What can hang from each mark
k_498: k_984
k_622: k_270 k_929
k_638: k_984
k_831: k_120 k_498
k_984: k_270 k_498 k_638 k_751
k_751: k_984 k_987
k_120: k_622 k_831
k_327: k_831

Every row comes from one small tree of marks. The marks that hang from a mark follow it in brackets, in the order of their numbers. Every link used is in the known rows. Which tree was each row made from?
Known rows
k_831[k_120[k_622] k_498]: -1.599,-2.556,-2.366,-1.785,-1.224,2.265,-0.714,-1.866,1.552,0.446,0.147,1.276,-0.892,-0.100,-0.511,4.039,-2.778,0.272,-0.411
k_622[k_929]: -3.867,-1.747,-0.651,-0.191,-0.359,-0.136,-0.506,1.020,-0.538,-1.260,-0.156,-1.413,-2.304,-0.674,-0.761,2.199,-1.984,-0.520,-0.529
k_984[k_270 k_498]: -2.427,-1.595,-1.243,-2.033,-1.630,-0.421,2.636,1.804,0.368,0.655,-2.166,-1.021,-0.914,0.272,1.063,1.702,0.668,-1.324,-0.129
k_751[k_987]: -2.865,-2.568,-0.553,-0.541,-0.313,0.669,0.275,-2.715,0.276,0.260,-0.063,-1.949,0.767,-0.153,1.934,0.612,-1.424,0.548,-0.836
k_831[k_498[k_984[k_270 k_751[k_987]]]]: -0.145,-1.420,2.563,-2.123,-1.454,-0.540,1.535,-0.720,0.524,2.834,1.428,-0.692,-0.068,0.052,2.263,0.645,1.323,-0.488,-0.577
k_327[k_831[k_120 k_498[k_984[k_270 k_638 k_751]]]]: 0.722,0.623,1.294,-3.891,-2.932,-0.315,1.739,2.584,1.458,3.361,-1.765,-0.081,-2.844,0.243,-1.145,1.856,1.084,-0.933,-1.684
k_831[k_120[k_622[k_270 k_929]] k_498]: -3.201,-2.402,-4.358,1.043,-0.989,1.772,-0.673,0.055,1.057,-1.763,0.187,1.884,-4.579,-1.142,-2.004,5.718,-3.221,-0.972,-1.247
k_327[k_831[k_498[k_984[k_270 k_751[k_987]]]]]: 0.005,-0.089,1.501,-2.125,-1.486,-0.436,3.676,-0.105,0.669,3.530,0.356,-1.825,0.525,0.154,1.914,0.321,1.407,0.119,-1.126
k_120[k_622 k_831[k_498]]: -1.135,-2.141,-5.463,0.188,-1.047,0.847,0.009,-3.327,0.303,0.040,1.383,-1.170,-1.179,0.136,-0.228,1.957,-2.239,0.515,0.505
k_638[k_984[k_498]]: -3.711,-1.538,0.057,-0.973,-1.508,1.361,2.279,2.277,-0.059,-0.217,-0.701,-0.925,-0.060,0.429,0.472,-0.842,1.742,-0.701,-1.054
k_831[k_120 k_498]: -1.519,-2.469,0.340,-2.708,-0.392,1.590,0.160,-0.826,1.171,0.113,-0.915,0.903,-0.907,-0.416,-1.230,3.723,-2.419,0.346,-1.121
k_327[k_831[k_120 k_498]]: -1.413,-1.215,-0.701,-2.706,-0.458,1.711,2.033,-0.305,1.422,0.825,-1.930,-0.094,-0.217,-0.294,-1.465,3.421,-2.454,1.029,-1.616
k_120[k_622[k_929] k_831]: -2.951,-1.919,-7.063,1.549,-1.274,0.045,-1.459,-1.056,-0.984,-0.422,1.537,-2.328,-3.226,-0.704,-0.652,2.166,-2.039,-0.321,0.344
k_984[k_638]: -2.612,-1.381,-0.152,-1.181,-1.382,-0.071,-0.641,-0.392,0.650,-0.759,-1.575,-1.472,-1.892,0.464,-0.196,0.371,-1.245,-0.642,-0.761
k_498[k_984[k_638]]: -0.983,-0.785,0.713,-1.045,-1.021,0.086,0.822,0.600,-0.351,-0.252,0.322,-1.759,-3.277,0.792,0.280,-0.214,1.017,-1.615,-1.036
k_751[k_984[k_270 k_638] k_987]: -3.500,-1.772,-0.079,-1.207,-2.090,-0.733,-1.603,-0.889,2.784,1.919,-2.407,-1.121,2.278,0.192,2.465,0.334,-0.096,-0.204,-1.061
k_984[k_638 k_751]: -2.760,-0.860,1.506,-1.548,-2.560,-0.651,-1.697,0.383,0.190,0.546,-2.168,-1.635,-1.970,0.570,-0.450,-0.107,-1.823,-0.779,-0.753
k_120[k_622[k_929] k_831[k_498]]: -2.170,-2.142,-5.531,0.951,-0.737,0.348,-0.993,-1.590,0.147,-0.602,2.034,-0.986,-2.505,-0.591,-1.027,2.765,-2.091,-0.079,0.407
k_327[k_831[k_120[k_622[k_270]] k_498]]: -2.042,-1.147,-5.093,0.197,-1.262,2.534,2.192,-1.444,1.289,-0.340,-1.560,0.572,-2.218,-0.327,-1.518,4.510,-3.149,0.217,-1.733

Which tree is each row?
0.465,-1.355,-2.056,-0.626,0.053,0.378,2.041,-1.426,-0.939,-0.002,2.340,-1.841,-2.623,0.106,-0.445,1.174,0.499,-0.388,-0.418 -> k_120[k_831[k_498[k_984]]]
-0.637,-1.619,-2.311,-1.661,-1.374,0.792,0.014,1.509,0.905,1.351,2.457,1.540,-3.739,-0.731,-0.529,4.702,0.547,-1.440,-0.231 -> k_831[k_120[k_622[k_929]] k_498[k_984[k_270]]]
-3.918,-1.451,-0.365,-1.740,-1.868,-0.235,1.430,2.306,1.498,1.373,-3.122,-0.571,1.226,0.447,1.285,2.207,0.397,-1.238,-0.450 -> k_751[k_984[k_270 k_498]]
0.512,0.228,0.870,-3.713,-2.120,0.212,2.644,1.946,0.555,3.500,-0.923,-0.245,-1.814,-0.213,-0.890,2.746,0.259,-0.251,-1.368 -> k_327[k_831[k_120 k_498[k_984[k_270 k_751]]]]
-3.976,-1.030,1.597,-1.270,-2.704,0.740,1.273,3.024,-0.562,1.079,-1.112,-1.035,-0.471,0.516,0.350,-1.301,1.168,-0.756,-0.924 -> k_638[k_984[k_498 k_751]]
-3.000,-1.689,1.515,-0.691,-2.652,-0.206,0.167,0.253,1.171,1.706,-2.448,-1.739,-0.658,0.792,2.154,-0.528,0.628,-1.394,-1.299 -> k_984[k_498 k_638 k_751[k_987]]
-2.550,-1.817,0.352,-1.634,-2.567,-0.735,1.523,0.605,0.712,2.904,-2.017,-1.542,0.301,0.138,2.785,0.688,0.801,-0.933,-0.432 -> k_984[k_270 k_498 k_751[k_987]]
-2.467,-1.542,0.553,-1.800,-3.452,-1.325,0.438,1.136,1.658,2.671,-2.910,-1.434,-0.532,0.550,2.444,-0.381,1.538,-1.563,-0.823 -> k_984[k_270 k_498 k_638 k_751[k_987]]
-3.163,-1.625,0.936,-1.647,-3.236,-0.152,1.662,1.922,0.689,3.033,-0.853,-1.059,1.358,0.042,2.623,-1.835,2.765,-0.490,-0.954 -> k_638[k_984[k_270 k_498 k_751[k_987]]]
0.304,-0.906,1.526,-2.573,-1.343,-0.645,1.519,1.106,1.294,0.506,0.529,-0.094,-2.454,0.652,0.341,0.746,1.909,-1.593,-0.562 -> k_831[k_498[k_984[k_270 k_638]]]
-3.865,-1.805,1.633,-0.613,-2.459,0.931,1.247,1.138,0.141,2.000,-0.474,-1.399,1.121,0.300,2.257,-2.004,1.863,-0.329,-1.329 -> k_638[k_984[k_498 k_751[k_987]]]
-0.360,-1.272,-1.917,-1.746,-2.195,0.268,-1.018,2.087,1.973,1.131,1.439,1.678,-4.769,-0.359,-0.696,3.754,1.308,-2.116,-0.602 -> k_831[k_120[k_622[k_929]] k_498[k_984[k_270 k_638]]]
0.469,-1.072,-0.478,-2.814,-2.780,0.739,0.044,0.385,0.689,3.296,1.190,1.190,-2.431,0.120,-0.066,3.393,0.104,-0.935,-0.072 -> k_831[k_120[k_622] k_498[k_984[k_270 k_751]]]
-2.328,-0.947,-4.728,-1.110,-1.699,2.035,0.760,-0.963,0.669,1.352,-1.558,-1.100,-0.958,0.001,-0.335,3.095,-2.773,0.647,-0.958 -> k_327[k_831[k_120[k_622]]]
1.341,-0.900,-2.329,-1.594,-1.506,-1.182,1.314,-0.091,0.567,0.984,1.135,-1.435,-3.530,0.301,-0.169,0.485,2.233,-1.251,-0.342 -> k_120[k_831[k_498[k_984[k_270 k_638]]]]
-0.706,-0.465,-2.840,0.806,-2.396,-0.603,-1.707,0.637,-0.148,0.967,2.627,-1.286,-5.192,0.144,-0.961,0.947,0.488,-1.786,-0.112 -> k_120[k_622[k_929] k_831[k_498[k_984[k_638 k_751]]]]
0.530,-0.428,-3.221,-2.539,-1.698,1.540,3.186,0.168,1.307,2.746,0.622,0.248,-1.633,0.111,0.065,3.524,0.595,-0.275,-0.747 -> k_327[k_831[k_120[k_622] k_498[k_984[k_270]]]]
-3.954,-1.037,-0.026,-1.755,-2.686,-0.692,0.199,2.713,2.545,1.319,-3.943,-0.503,0.298,0.851,1.101,1.271,1.150,-1.927,-0.759 -> k_751[k_984[k_270 k_498 k_638]]
-0.364,-0.558,0.064,-1.893,-1.872,-0.947,1.184,1.358,0.198,0.808,-0.148,-1.494,-3.125,0.475,0.747,-0.030,1.845,-1.891,-0.532 -> k_498[k_984[k_270 k_638]]
-4.347,-1.918,0.792,-0.295,-1.331,0.325,-1.975,-1.730,2.307,0.894,-1.950,-1.383,2.178,0.453,2.051,0.148,-0.953,-0.042,-1.549 -> k_751[k_984[k_638] k_987]
-1.528,-2.003,-7.322,2.141,-1.017,0.997,0.967,-3.227,-0.019,-1.549,0.789,-0.824,-3.174,-0.261,-0.890,2.811,-2.761,-0.220,-0.277 -> k_120[k_622[k_270] k_831[k_498]]
-1.003,-0.919,-6.305,3.135,-1.230,0.043,0.133,-0.061,-0.056,-1.790,2.569,-0.824,-7.068,-0.229,-1.392,2.204,0.526,-2.453,-0.959 -> k_120[k_622[k_270 k_929] k_831[k_498[k_984[k_638]]]]
